Each row comes from the steps of one path. Every step used is in the known rows, and no mark comes twice. Write the path behind each row, first mark first.
Known rows
H -> U -> Y -> R -> J -> T: [ 0.64  0.85  1.70  0.57 -4.68  3.06 -0.26  3.85  0.51  1.33 -1.33  6.41
  4.17  1.15 -0.42  0.24  5.15  0.67  1.29  0.36]
T -> J -> R -> Y -> U -> H -> P -> K: [-3.08  3.45  3.53  5.85 -8.03  1.30  0.06  1.61 -0.78 -3.70 -3.14  7.17
  1.80  2.69  2.91  0.84  4.22  3.59  2.78  1.01]
H -> P: [-1.83  2.13  0.18 -0.26 -2.84 -1.01  2.86  0.09 -0.26 -1.13 -2.22  3.71
  0.43  2.21  0.50  1.71  1.67  1.24  2.50 -1.17]
K -> P: [ 0.05  1.09  1.72 -0.59 -1.45  0.51  0.99 -0.95 -0.73 -0.43 -0.97  2.66
 -2.29  0.90 -0.61  3.06  0.75 -0.25  1.80 -1.27]
K -> P -> Y -> R: [ 1.24  2.01  0.26 -0.43 -2.73  2.64  0.52  3.59 -1.54 -1.70 -3.21  1.97
  0.20 -0.85 -1.50  2.70  2.96 -0.36 -0.52 -0.95]
Y -> R -> J: [ 2.27  0.60 -0.93 -1.53 -2.62  0.96 -1.54  3.35 -1.68  0.67 -1.67  3.42
  1.99 -0.17 -0.53  1.97  1.66  0.72  0.11 -0.04]
P -> H -> U -> Y -> R -> J: [ 1.33  0.86  0.81  2.34 -5.94  4.32 -1.87  3.82  1.80 -1.66  1.17  6.77
  2.55  0.81  0.79  2.75  5.41  2.27  1.57  1.16]
R -> J -> T: [ 0.15 -0.73 -0.34 -1.28 -2.00  0.99  0.97 -0.69  0.62  5.05 -2.16  4.41
  1.17  1.88 -1.87  0.03  2.13 -1.35  2.28 -1.46]
H -> U -> Y: [-0.88  0.66  1.45  2.30 -3.33  0.90  1.42  2.34  0.66 -2.76 -0.76  3.57
  0.95  1.28  0.40  2.46  2.94 -0.30  1.93  0.90]
J -> R -> Y -> U: [-1.02  2.05  0.60  1.86 -4.89  0.81  0.72  4.86 -2.66 -1.24 -2.31  3.50
  4.38  0.19  1.24  1.20  4.54  0.10  2.18  0.26]
T -> J -> R -> Y: [ 0.99 -0.62  0.68  3.47 -3.65  1.20  0.24  0.89 -3.46 -1.69 -3.43  5.58
  1.38  3.00  1.05 -0.73  3.54  0.32  3.04 -1.84]
P -> H -> U: [-1.11  2.18 -0.04  3.79 -2.95 -0.14 -0.41  1.91  1.66 -0.37  2.39  5.34
  1.42  0.44  0.10  3.67  4.73  2.65  2.50 -0.70]
J -> R -> Y: [-0.58 -0.62  0.38  1.77 -3.71  1.02  1.60  2.23 -1.86 -1.83 -3.05  2.77
  2.03  0.93  1.12  0.12  2.87 -0.88  3.27 -1.08]
T -> J -> R -> Y -> U -> H: [-0.14  0.70  1.08  5.33 -5.29  1.86 -1.10  2.16 -1.12 -1.26 -1.88  6.66
  2.10  2.50  2.64  1.62  5.63  2.61  2.73 -0.58]
K -> U -> H -> P -> Y: [-1.32  2.26 -0.56  1.21 -6.53  3.12  3.22  1.69  2.36 -2.37 -2.18  3.88
 -0.99  1.44 -0.28  3.90  3.44  0.97  3.24 -0.75]
Y -> U -> H -> P: [-2.95  3.44  0.76  1.81 -4.68 -0.55  1.53  1.46  2.08 -0.78 -0.64  4.72
  1.16  1.74  2.13  4.25  3.53  3.44  2.15  0.06]
U -> Y -> R: [ 0.93  1.13  0.70 -0.23 -2.30  0.73 -0.59  2.31 -0.13 -0.72 -1.79  1.47
  1.93 -0.25  1.60  2.14  2.39  1.26 -0.06  0.47]
U -> H -> P: [-2.40  0.96  0.48  1.79 -3.39 -0.12  2.47 -1.02  2.82 -1.35 -1.45  3.95
 -1.19  2.48  2.13  3.14  2.07  2.26  3.23 -1.39]
R -> Y -> U -> H -> P: [-2.75  1.59  0.48  1.52 -5.83  1.96  2.67  1.74  3.05 -1.93 -1.22  5.12
  0.33  2.92  2.77  1.84  4.71  1.58  3.00  0.86]
Y -> R: [ 0.79  2.43 -0.45 -0.35 -1.02 -1.51 -1.39  3.27 -1.62  0.42 -0.92  1.56
  2.46 -1.24  0.65  2.75  2.48  2.32 -0.50 -0.73]
J -> T: [-1.13  1.06  0.09 -0.06 -0.46 -1.37  1.10 -0.89  0.79  4.92 -1.55  2.79
  1.63  0.82 -0.70  0.79  2.82  0.28  1.87 -2.30]

Which path is each row?
[-0.04  2.58  1.21  3.47 -4.51  1.90 -1.80  3.89  1.87 -1.82  1.93  5.01
  3.20 -0.31  1.90  3.49  6.02  3.90  1.15  0.44]
P -> H -> U -> Y -> R
[-0.94  5.78  3.63 -0.80 -7.00  1.58 -0.02  2.76 -0.54 -3.28 -1.33  2.69
  1.60 -0.95  1.11  2.56  1.56  3.40  0.55  2.09]
H -> P -> K -> U -> Y -> R
[ 1.38 -0.36  0.91 -1.56 -3.47  3.02 -0.38  1.17  0.92  3.63 -2.74  4.24
  2.86  1.13  0.07 -0.19  3.38 -0.14  1.02 -0.40]
U -> Y -> R -> J -> T
[-1.04  1.07  1.08  3.91 -4.28  2.10  0.26  1.05  3.08 -1.49  1.51  5.16
  0.85  1.23  1.17  3.23  4.70  1.53  2.90  0.38]
P -> H -> U -> Y
[ 0.19  3.13  3.45  2.85 -4.95  3.75 -1.25  2.33  1.66 -2.98  2.17  6.09
  0.75 -0.04  1.63  4.12  5.60  3.62  1.71 -0.20]
K -> P -> H -> U -> Y -> R
[ 1.08  2.90  3.10 -2.05 -6.17  3.44 -1.99  1.83  0.34  3.04 -1.34  3.52
  2.28 -1.26 -1.20  0.79  2.06  0.93  0.38  1.93]
P -> K -> U -> Y -> R -> J -> T
[-3.21  2.13  1.67  3.56 -7.52  1.92  2.40  3.31  0.56 -3.29 -2.43  5.92
  2.99  2.15  3.58  2.05  5.42  2.41  4.16 -0.31]
J -> R -> Y -> U -> H -> P
[-0.19  3.93 -0.55  0.86 -6.74  3.06  1.20  4.47  1.13 -2.64 -1.90  3.75
  1.42 -0.17  0.54  4.18  4.80  3.35  1.40 -0.66]
K -> U -> H -> P -> Y -> R
[-0.51  4.37  3.88 -2.20 -8.15  3.82  0.29  1.64  0.63  1.12 -2.26  5.33
  2.68  0.39 -0.44  0.15  2.48  1.95  1.59  1.47]
H -> P -> K -> U -> Y -> R -> J -> T
[-2.40  0.28 -1.06  2.41 -4.42  2.04  3.86  0.74  3.11 -2.14 -3.93  3.30
 -0.88  2.41  0.34  2.48  2.93 -0.15  2.63 -0.95]
U -> H -> P -> Y
[-2.08  3.93 -1.16  0.20 -5.24  0.93  3.55  4.54 -0.74 -1.61 -4.08  3.54
  2.93  1.34 -1.19  2.21  4.13 -0.44  0.85  0.69]
H -> P -> Y -> U
[-1.72  2.19  1.92  5.14 -7.37  2.14  1.21  1.95 -0.91 -3.18 -2.85  8.57
  2.24  4.21  3.50  1.07  6.09  3.80  3.86 -1.03]
T -> J -> R -> Y -> U -> H -> P
[ 0.91  1.55  1.11 -1.04 -4.32  2.12  0.70  0.52  0.26 -0.61 -0.52  2.15
 -0.39  0.32  0.02  3.13  1.59  0.03  2.32  0.69]
K -> U -> Y
[-0.99  1.65  0.60  1.90 -4.25  3.27  1.17  2.12  1.85 -1.05 -1.98  3.05
 -1.30  0.22 -0.60  4.95  3.59 -0.62  0.89  0.44]
K -> P -> Y -> U -> H
[ 1.49  0.54  0.98  0.72 -5.09  3.16 -0.61  5.19 -0.68 -2.92 -1.17  5.31
  2.73  0.72  0.15  1.97  3.42  0.27  0.68  1.82]
H -> U -> Y -> R -> J
[ 1.53  1.36  3.14  1.68 -6.63  6.20 -1.39  2.48  1.62 -2.82  1.49  7.85
  0.18  1.09  0.53  3.40  4.90  2.09  2.12  0.59]
K -> P -> H -> U -> Y -> R -> J
[ 0.40  3.93  3.18 -2.18 -8.54  3.89 -0.19  2.93 -0.66 -3.03 -2.06  4.40
  1.10  0.05 -0.02  1.80  0.81  1.77  1.02  2.88]
H -> P -> K -> U -> Y -> R -> J
[-0.29  2.80  0.38  0.06 -3.82  2.39  1.72  3.40 -1.16 -0.89 -2.76  2.67
  0.19 -0.10 -2.24  3.49  3.18 -1.69  0.04  0.54]
K -> P -> Y -> U
[ 0.20  2.32  1.50  1.86 -3.58  0.64 -0.58  5.00 -0.57 -3.13 -0.35  3.62
  3.25 -0.38  1.20  2.80  4.24  2.10  0.22  0.90]
H -> U -> Y -> R
[-2.16  4.11  3.58 -0.60 -6.84  1.65  1.96  0.04  0.55 -2.95 -1.72  2.89
 -0.76  0.68  0.31  2.26  0.19  1.12  2.35  2.17]
H -> P -> K -> U -> Y
[-3.21  3.30  1.98  0.65 -3.46 -1.67  1.80 -0.08 -0.10 -1.73 -2.56  2.29
 -0.04  0.73 -0.03  1.52 -0.33  0.99  1.32  0.69]
H -> P -> K
